Every row comes from one small tree of marks. The marks that hang from a mark follow it in brackets, in alphabetical order. Every link used is in the known rows. Which tree was each row made from?
(in the rows, 128 means zero)
Known rows:
safid(bome fisur guze pesu ramifos tade zedu(genutup)): [159 131  67 123 130  62 198 130 139 129 118  98  78 106 177 169 131  50
  53 122 119  79 140 127 112 129 104 111 155 129  71 133 155 201 139 138
 175 114 163]
zedu(genutup(fepil ramifos(safid(guze)) tade)): [ 98 132  31 165 128 161 103 157 223 127  96 138 170 172 123  85  99 218
 181 151  85 132 101 124 108 149 128 121  96 167 169 110 128 112  79  68
 129 184 148]
gika(safid(fisur guze tade)): [145 129 102 174 122 118 102 149 131 121 106 133 145 170 153  85 117  83
  88 127 125 139  80  78  82 165 106 142 146 125 120  73 147 146 135 109
 118 133 141]
rura(buzov(safid)): [149  76 151 161 123 127 107 141  73  96 103 114 118 151 164  88  92 168
 137 112  78 139 110 124  76 165  98 109 149 147 114  79 122 120 130 120
 119 191 103]
guze(genutup(ramifos tade) safid(buzov)): [131 115 115 144  86 154  59 130 146  85 124 104 139 171 130 109 137 184
 196 102  69 160 126 149 107 135 108 102 108 123 176  69 163 149 144  99
 139 172 115]
fepil(safid(pesu)): [131 112  71 136 111 118 137 143 108 120 122 106 100 105 179  80  79 136
 101 106  98 165 125 141  49 100  79 128 163 128 122  72 116 109  86 116
 136 216 104]
fepil(genutup): [127 125  98 149 112 109 107 152 138 133  98 115 111 137 126 122  76 178
 135 121  94 158 140 167  79 126  56  98 139 161 113 100 150 112 158 111
 109 203  78]
safid(bome kiba tade): [160 113 127 139 141 126 175 144 109 135  95  95 109 128 114 172  87 111
  78 164 154  88 100 167  65 136 114 154 133 130 144  86 111 162 149 105
 142 144 135]
tope(safid): [152  99  94 159 144  92 102 155  94 106  94 126 125 124 152  97  93 130
 100  91  87 169 108 127  69 133  66 127 148 164 126  83 130 107 123  98
 135 196 104]
kiba(namim): [160 111  93 128 145 111  95 145 106 141  72 114 129 127 140 135  73 165
 144 117  83 163 115 142  60 153  52 123 153 129 136  65 116 121 147  67
 129 204  89]
guze(genutup(ramifos tade)): [101 119  97 139  85 162  91 131 160 100  82  99 134 154 126 128 103 195
 193 122  79 146 134 164 120 148  70  93 111 131 158  68 149 109 114  77
 160 186 105]
gika(safid(buzov guze pesu zedu)): [136 126 106 180 105 104 105 126 126 135 122 100 105 127 159  90 139  64
  90 103  94 129  88 101  96 150 111  96 147 118 121  96 135 177 137 168
 119 136 120]
zave(fisur): [114  96 110 143 136  94 111 133 118 132  93 105 137  98 117 100 110 175
 131 128 135 158 133 146  71 157  61  93 145 160 106  72 139 105 126  73
 148 189 120]
fisur(safid(bome buzov guze(genutup) ramifos tade)): [172 117 154 124  74 136 123  95 148 132 122 101 120 169 141 171 100  88
 114 125  80 151 108 142  93 126 108 131 172 138 183 100 149 208 153 149
 155 129 154]
zedu(genutup(fepil ramifos(safid(kiba)) tade)): [ 94 123  57 162 138 168 121 154 213 109 110 122 154 155 121 101 101 232
 173 159 100 103 104 137 114 151 132 130  94 161 166 101 118 111  95  67
 125 183 144]
pazo(safid(kiba)): [174  81 100 150 154 125 143 135 103 127 105  91 131 110 133 113 103 135
 101 120 106 137 111 133  93 135  90 156 142 155 138  97 117 132 121 123
 132 171 111]
rura(bome buzov(safid)): [165  97 162 148 137 116 124 115  81  59  92 102 110 180 167 113  84 157
 139 119  77 127  96 142  64 138  89 105 138 165 116  98 128 120 123 133
 101 179 115]
fisur(safid(bome guze kiba pesu(seru) zedu(genutup))): [151 153  98 158 137 101 170 105 183 149 105 108  95 115 170 150  93 139
  98 113 101  96  98 163 113 130  76 121 167 146 147 148  77 184 111 129
  81 144 178]
genutup(fepil ramifos(safid(fisur kiba(namim))) tade): [ 89 125  64 150 160 157 108 156 205 104 126  85 164 160 116  94 110 187
 159 133 107 112  86 136 136 169 127 138  93 110 184  66 117 104 138  35
 140 167 145]
zotu(pazo(safid(buzov))): [144  61 109 147 128  96 104 117  86 102 126 111 128 146 139 111 110 122
 117  78  94 170 105  98  84 148 111 107 126 185 145  65 138 150 138 166
 150 174 110]
buzov(safid(bome tade)): [173 104 126 136 154 105 135 139  79 111  80  98 125 143 151 109  77 117
  77 126 112 125 112 151  72 144  95 147 161 137 144  83  99 134 154 101
 113 159 119]
rura(bome buzov(safid(fisur guze kiba tade))): [174 114 166 158 134 129 169 123 118  61 126  95 101 210 159 126 125  99
  86 136 130  90  67 115  89 163 126 141 112 126  98 111 155 156 120 143
 114 108 166]
namim(pesu): [125 107 102 159 142 131 123 148 110 130  68 127 110 101 129 125  79 139
 122 131 108 156 129 157  71 139  70 100 127 152 102  80 111 128 110 121
 145 212 106]
genutup(fepil(safid(bome guze kiba(namim) ramifos))): [161 131  76 110 154 131 149 144 164 171  99  91 125 140 131 159  81 120
  88 120 110 153  69 150  78 101 104 156 161 140 157 120 103 142 138  65
 149 173 122]
tope(genutup(fepil tade) safid(buzov pesu)): [125 112  86 181 121 120  95 163 166  72 170 106  71 116 151  87 107 130
  87 112  71 166 104 142 124 152 103  68  97 145 155  99 151 110 129 112
 190 145 127]
namim(pesu(seru)): [125 121 112 155 148 124  97 155 114 136  63 141 106 115 151 146  86 163
 126 123 116 158 127 190  83 141  71 106 129 160 122  74  91 130 113 101
 122 215 131]
buzov(safid(bome guze(genutup(ramifos)) pesu tade zedu)): [151 134 118 131  99 114 176 120 123 110  72  59  77 152 172 118 108  95
  85 106 100  93 124 150 140 134  95 113 147  85 143 118 121 159 129 116
 142 126 129]
gika(safid(kiba(namim) pesu tade)): [153 134 125 143 135 136 161 137 112 113 119 101  81 123 185 128  90 126
  80 149 116  93  82 108  81 154 111 156 152  83 160  47  97 141 152  96
 136 156 114]
fisur(safid(bome kiba(namim) pesu ramifos zedu)): [162 124 129 112 150  89 188  83 129 129 119  61  88  78 183 161  76  96
  98 103  81 101 119 170 105 122  71 135 197 111 158 101  83 180 176 125
 138 164 118]
safid(bome zedu): [145 109  96 143 149  79 123 134  96 145  68  87 133 106 120 140  86 109
 110 107 111 134 132 169  73 135  66  96 158 154 112 106 114 155 162 112
 121 170 101]
tope(safid(kiba zedu)): [151 105 112 164 149  86 133 146 104 108 111  94 114 117 148 108 120 100
  74  86 122 133 108 136  93 150  79 133 144 141 103  99 134 141 143 118
 125 157 111]
tope(genutup(ramifos) safid(bome buzov kiba pesu tade)): [160 107 149 156 103 126 176 129 125  66 137  78  33 116 151 154 117  93
  86 124  90  73  88 157 121 113 115 138  98  95 164 118 136 144 122 148
 205 119 134]
rura(bome buzov(safid(fisur kiba ramifos tade))): [176  96 190 130 137 114 171 110  89  36 134  86  90 188 186 146 122 102
  92 132 119  79  95 138  90 149 129 143 133 138  96  93 158 156 150 147
 134 128 148]
ramifos(safid(fisur guze kiba)): [122 113  83 168 135 111 129 142 155 138 118 100 157 153 123  74 121 122
  99 127 142 123  86  89  77 151 114 144 143 122 119 105 132 171 113  93
 116 146 157]
ramifos(safid(guze kiba zedu(genutup))): [133 126  75 163 128 108 140 133 162 153 107 106 152 151 138  88 115 153
 114 132 134 115 109  96  73 156 115 137 151 135 105 132 125 193 108 116
  99 146 144]
zave(fisur(safid(buzov guze(genutup) pesu(seru) ramifos))): [118 120 149 129  80 105 108  90 170 126 140  95  94 120 172 132 137 158
 129 105  97 160 127 156 126 140  77  82 173 143 158  88 141 162 121 111
 156 159 174]
gika(safid(pesu(seru) tade)): [136 137 123 156 118 117 113 151 101 108 106 133  90 137 208 114  92 137
  92 139 117 118 107 144  83 143 114 137 156 126 165  42  94 129 134 103
 111 176 136]
zedu(genutup(fepil(safid(bome kiba)) ramifos)): [132 121  68 140 136 155 146 148 181 124  76 115 121 137 116 143  76 203
 149 128  87 111  89 152  95  96  90 133 123 169 139 134 110  99  86  80
 118 200 120]
genutup(fepil(safid(bome buzov guze)) tade): [125 129  47 153 137 151  90 159 187 153 148 107 160 158  96 112 108 118
 100 121 105 184  73 149  81 128 128 117 112 158 172 100 122 129 118 104
 142 152 149]

Which tree is each row?
[167 119  91 162 135  86 115 137 127 123  82 115 109 130 137 110  77 113
  99  99  76 170  85 123  77 119  55 112 146 154 132 150 125 131 120  97
 167 149 117] => tope(genutup safid(bome guze))
[167 127 129 131 164 103 149 150 110  89 124  88  70 140 204 122 118 131
  52 108 128  88 103 147 123 177  93 158 149  78 134  59  95 136 154  70
 106 140 157] => buzov(safid(fisur kiba(namim) pesu(seru) tade))
[161 113  93 146  95 146 135 150 147 127  83  80 123 176 141 124 114 116
 115 114 103 151 133 136 154 149 114 127 121 128 157 110 166 143 118 115
 156 132 124] => pazo(safid(guze(genutup(fepil ramifos)) tade zedu))
[ 80 113 100 149  84 157 117 123 179  77 152  64 114 145 131 106 145 172
 154 119  91  98 117 124 142 148 115  96 102  89 161  69 149 150 117 103
 167 145 150] => guze(genutup(ramifos(safid(buzov fisur kiba pesu)) tade))
[149 128 105 161 129 126 190 105 168 145 108  95 101 105 140 125  74 104
  91 135 100 109  77 146  88 112  85 134 159 132 170 125  85 161 106 129
 119 158 152] => fisur(safid(bome guze kiba pesu))
[106 133  94 131 104 119 164 138 143 112 107  86  93 139 151 122  69 175
 140 140  89  94 138 170  99  91 108 131 130 115 174  95 119 118 141 115
 136 194 106] => fepil(genutup(ramifos(safid(bome pesu tade))))
[148 121  61 172 146  85 103 152 178 150 102 105 132 143  79 155 140  93
  89  97 100 123  94 113 119 158  89  61 119 170  80 160 162 187 150 125
 115 110 161] => safid(bome buzov fisur guze zedu(genutup(fepil)))
[113 111  99 154 112 156 118 167 151 110  83 113 140 175 136  94  79 171
 150 156 118 123 116 154  97 136 151 144 113 137 189  67 133 111 113  74
 135 196 125] => genutup(fepil ramifos(safid(tade)))
[163 102 164 150 137  99 126 111  77  60  95  87 112 178 173 109  96 134
 130 103  86 125 112 148  77 152  89  96 143 156  96 104 136 137 140 150
  94 162 111] => rura(bome buzov(safid(zedu)))
[129 145  91 153  72 129 164 164 161 136 101  88  65 155 156 134 104 101
  66 141 140 132 140 145 129 156 115  73 129 105 125  98 170 171 127 102
 161 130 136] => safid(guze(genutup(fepil)) pesu tade zedu)
[131 134 103 152 150  94 110 133 102 127  76 114 102 105 179 131  77 146
 103 117  85 114  89 150  84 111  81 110 172 151 169  80  57 127 144  90
 103 190 129] => gika(safid(bome pesu(seru)))
[189 110 137 116 149 103 167 132  89 120 114 106 115 130 161 156 102 100
  86 144 143 106 115 166  53 102 142 178 162 134 151  90 120 190 182 101
 142 157 127] => guze(safid(bome kiba ramifos tade))
[113 120  66 155 118 185 106 153 213 106 141 121 135 157 114 122 125 199
 161 129  88 127  91 149 111 138 122 132  84 157 148 101 141 105  86 109
 132 175 137] => zedu(genutup(fepil(safid(buzov kiba)) ramifos tade))
[185 109 170 127 117 122 155 112  93  70 108 108 102 208 192 136 108 100
 111 139 101 117  94 142  69 138 134 145 139 151 122 103 153 159 126 152
 139 144 138] => rura(bome buzov(safid(guze ramifos tade)))
[148 136  97 131 164 137 178 136 134 165  96  94 130 144 128 148  79 125
  82 162 142 110  78 115  61 139 130 175 140  87 171  92  71 189 133  91
 151 145 159] => ramifos(safid(bome guze kiba(namim(pesu)) tade))
[171  94 109 147 119  94  97 139 115 124 124 123 119 141 151 126 145  65
  89  85  80 166  89 122  81 126 106 139 142 163 129 105 162 163 129 144
 168 158 125] => tope(safid(buzov guze ramifos))
[117 110  89 162 132 122 104 129 158 119 165  94 156 142 126  95 141 162
 124 127 121 111 120 113  83 176 134 122 128 134 123  93 133 194 139 142
 110 133 150] => ramifos(safid(buzov kiba zedu(genutup(tade))))
[ 96 126  52 164 137 102 151 150 177 129  82  72 123 132 129  93 103 112
 116 112 104  96 103 137 139 117 123  96 122 123 153 128 120 138 117  83
 137 161 148] => genutup(fepil ramifos(safid(bome fisur guze pesu zedu)))
[128 146 109 142  57 168 180 139 187 121 176  86  59 169 150 129 135 111
 101 127 116 104  96 161 107  95 137 168  97  79 145 108 166 140  98 179
 148 145 126] => fepil(genutup(ramifos) safid(buzov guze kiba pesu tade))
[133 130 112 110 107  89 175 110 136 129 181  45  60  97 159 161 121  89
  66  86 100 111 132 182 100  74  99 120 165 117 106 131 136 178 179 186
 145 154  98] => fepil(genutup safid(bome buzov kiba pesu ramifos zedu))
[151 148 122 160 119  99 116 133 116 143 121 103  93 146 173 148 134  60
  63 117 120 102  83 142 102 145 135 124 149 114 162  87 101 197 157 153
 116 110 164] => gika(safid(bome buzov guze pesu(seru) tade zedu))
[119 118  64 158 115 110 142 141 135 144 107 108 124 129 163  65  90 135
 106 137 110 139 110 110  61 122 117 124 154 125 149  93 110 156  89 104
 134 185 136] => ramifos(safid(guze pesu))
[139 112 118 141 112 175 143 154 157 118 117  88 110 162 105 155 106 121
 114 137 121 108  76 178  99 107 148 160 100 127 180  93 129 125 118 115
 144 160 134] => genutup(fepil(safid(bome buzov kiba tade)) ramifos)
[130 154  83 131  76 105 126 151 141 118 141  94  86 166 203 111 128 103
  66  83 138 159 139 135 111 138  88 115 161  86 103  81 153 162 105 108
 132 134 166] => fepil(safid(fisur guze(genutup) pesu(seru) tade zedu))
[110 118  57 153 139 102  94 137 143 121 124 114 173 137 154  67 100 186
 143 123 106 145 148 113  69 167 102 113 151 151 120  85 121 155 126 104
 109 175 131] => ramifos(safid(zedu(genutup(tade))))
[130 125 165 127  87 114 162  91 169 128 137  76 120 137 154 127 134 121
 102 127 157 139 139 139 122 171  93 122 174 118 124  95 165 181 146 114
 161 115 160] => zave(fisur(safid(guze(genutup) kiba ramifos tade zedu)))
[141 125 106 119 109  99  87 122 120 100 129  94 142 144 178 107 122 148
 144  92  99 177 168 152  98 141  96  95 168 134 129  77 161 179 187  90
 144 166 103] => guze(genutup(tade) safid(ramifos zedu))
[162 115 129 147 127 124 135 119 120 121 101 117 138 137 145 127  52 122
 114 137 100 144 115 157  62 133  85 145 169 149 178  75 103 143 141 118
 113 173 136] => fisur(safid(bome tade))
[115 102 124 144 117  89 131 104 171 108 153  93  97  82 159 111 126 154
 115 110  95 140 148 146 126 153  88  64 165 169 116 102 152 148 141 132
 147 166 148] => zave(fisur(safid(buzov pesu ramifos zedu(genutup(fepil)))))
[ 97 118  71 163 129 165  96 165 187 112  89 117 146 149 112 111  98 172
 171 142  96 138 109 188 124 151 112 110  81 160 175  72 136  80 114  68
 149 195 113] => genutup(fepil ramifos tade)
[119 107 105 153 115 104  88 144 112 121 132 108 109 131 172  99 112 161
 117 120 102 131 119 150  72 132 127 116 148 134 170  62 102 165 120 117
 114 189 153] => ramifos(safid(buzov pesu(seru)))
[128 117  93 142 100 168 121 171 151 110  93 117 124 170 145 105  82 151
 140 131 113 152 112 170  90 115 123 153 114 137 164  69 143  83  93  88
 140 205 110] => genutup(fepil(safid(tade)) ramifos)
[137 122  89 156 154 109 164 127 144  95 134  84  95 105 179  79 124 147
  79 113 111  89 127 137 122 173  90 113 140 122  93 108 107 144 128 125
 105 144 128] => buzov(safid(kiba pesu zedu(genutup(tade))))
[143  99  91 132 121 114 153 133 128 126  93 100 117 183 130 148  76 128
  83 108 118 163  95  93 112 136 123  99 129 176 178  95 132 155 140 108
 170 140 137] => zotu(pazo(safid(bome guze(genutup(fepil)) tade)))
[141 131 115 146 123 122 160 141 139 150 145  91  95 152 150 150 127 107
  61 158 152  78  78 150  79 127 173 161 131 103 193  92  88 214 123 128
 132 119 199] => ramifos(safid(bome buzov guze kiba pesu(seru) tade))
[164 132 134 105 155 104 162  94 138 132 109  90  83  94 195 184  69 144
 111 113  77 105 100 193 101 110  72 151 192 129 196  89  56 161 158  90
 126 187 145] => fisur(safid(bome kiba(namim) pesu(seru) ramifos))
[ 93 150  83 138 104 146 131 132 190 111 161  73 129 150 141  98 119 163
 149  94 112 136 132 187 118 123  88 148 112 109 123  99 147 104 138 139
 117 170  92] => fepil(genutup(ramifos tade) safid(kiba zedu))
[173  69  87 128 154  85 115 129  90 106 111  96 140 105 163 109 117 100
 104  88  79 159 138 121 107 126  78 140 166 169 110  90 148 132 141 121
 159 177 112] => pazo(safid(fisur ramifos))
[122 109  80 160 129  68 138 145 111 106 114  85  91  87 162  97 119  87
  85  92 116 120 149 139 109 154  64  74 146 121  69  85 151 143 139 122
 134 165 117] => safid(fisur pesu zedu)
[172  90  84 167 135 118 131 123 161 119 128  84 132 139 116 124 181  95
 117  83  89 102  99  97 152 158 100 138 104 138  92 149 171 176 106 173
 129 105 150] => pazo(safid(buzov fisur guze kiba zedu(genutup(ramifos))))
[159 129 111 177 131 129 136 114 203 153 119 102 130 145  96 148 108 116
 104 118  95 118  75 133 113 149 102 104 142 165 143 160 123 197 138 150
  87 118 164] => fisur(safid(bome buzov guze kiba zedu(genutup(fepil))))
[145 107 112 129 134 115 130 138 137 141 135  71 116 126 122 153 116  86
  75 102 122 137 102 172  92 109 127 123 153 153 128 116 132 169 164 131
 138 155 118] => genutup(fepil(safid(bome buzov kiba ramifos zedu)))
[130 128  93 142 172  84 129 108 149 107 129  92 147 107 152 138 135 109
  97 104 102  85  99 103 118 153  89 120 164 152  92 115 114 172 185 118
 124 120 138] => gika(safid(bome fisur kiba ramifos zedu(genutup(tade))))
[ 89 105  83 163 121 121  71 130 157  91 150  81 176 152 126  69 156 127
 168  97  99 123 127 135 120 173 125 120 102 114 144  62 153 148 137 129
 137 148 141] => genutup(ramifos(safid(buzov fisur zedu)) tade)
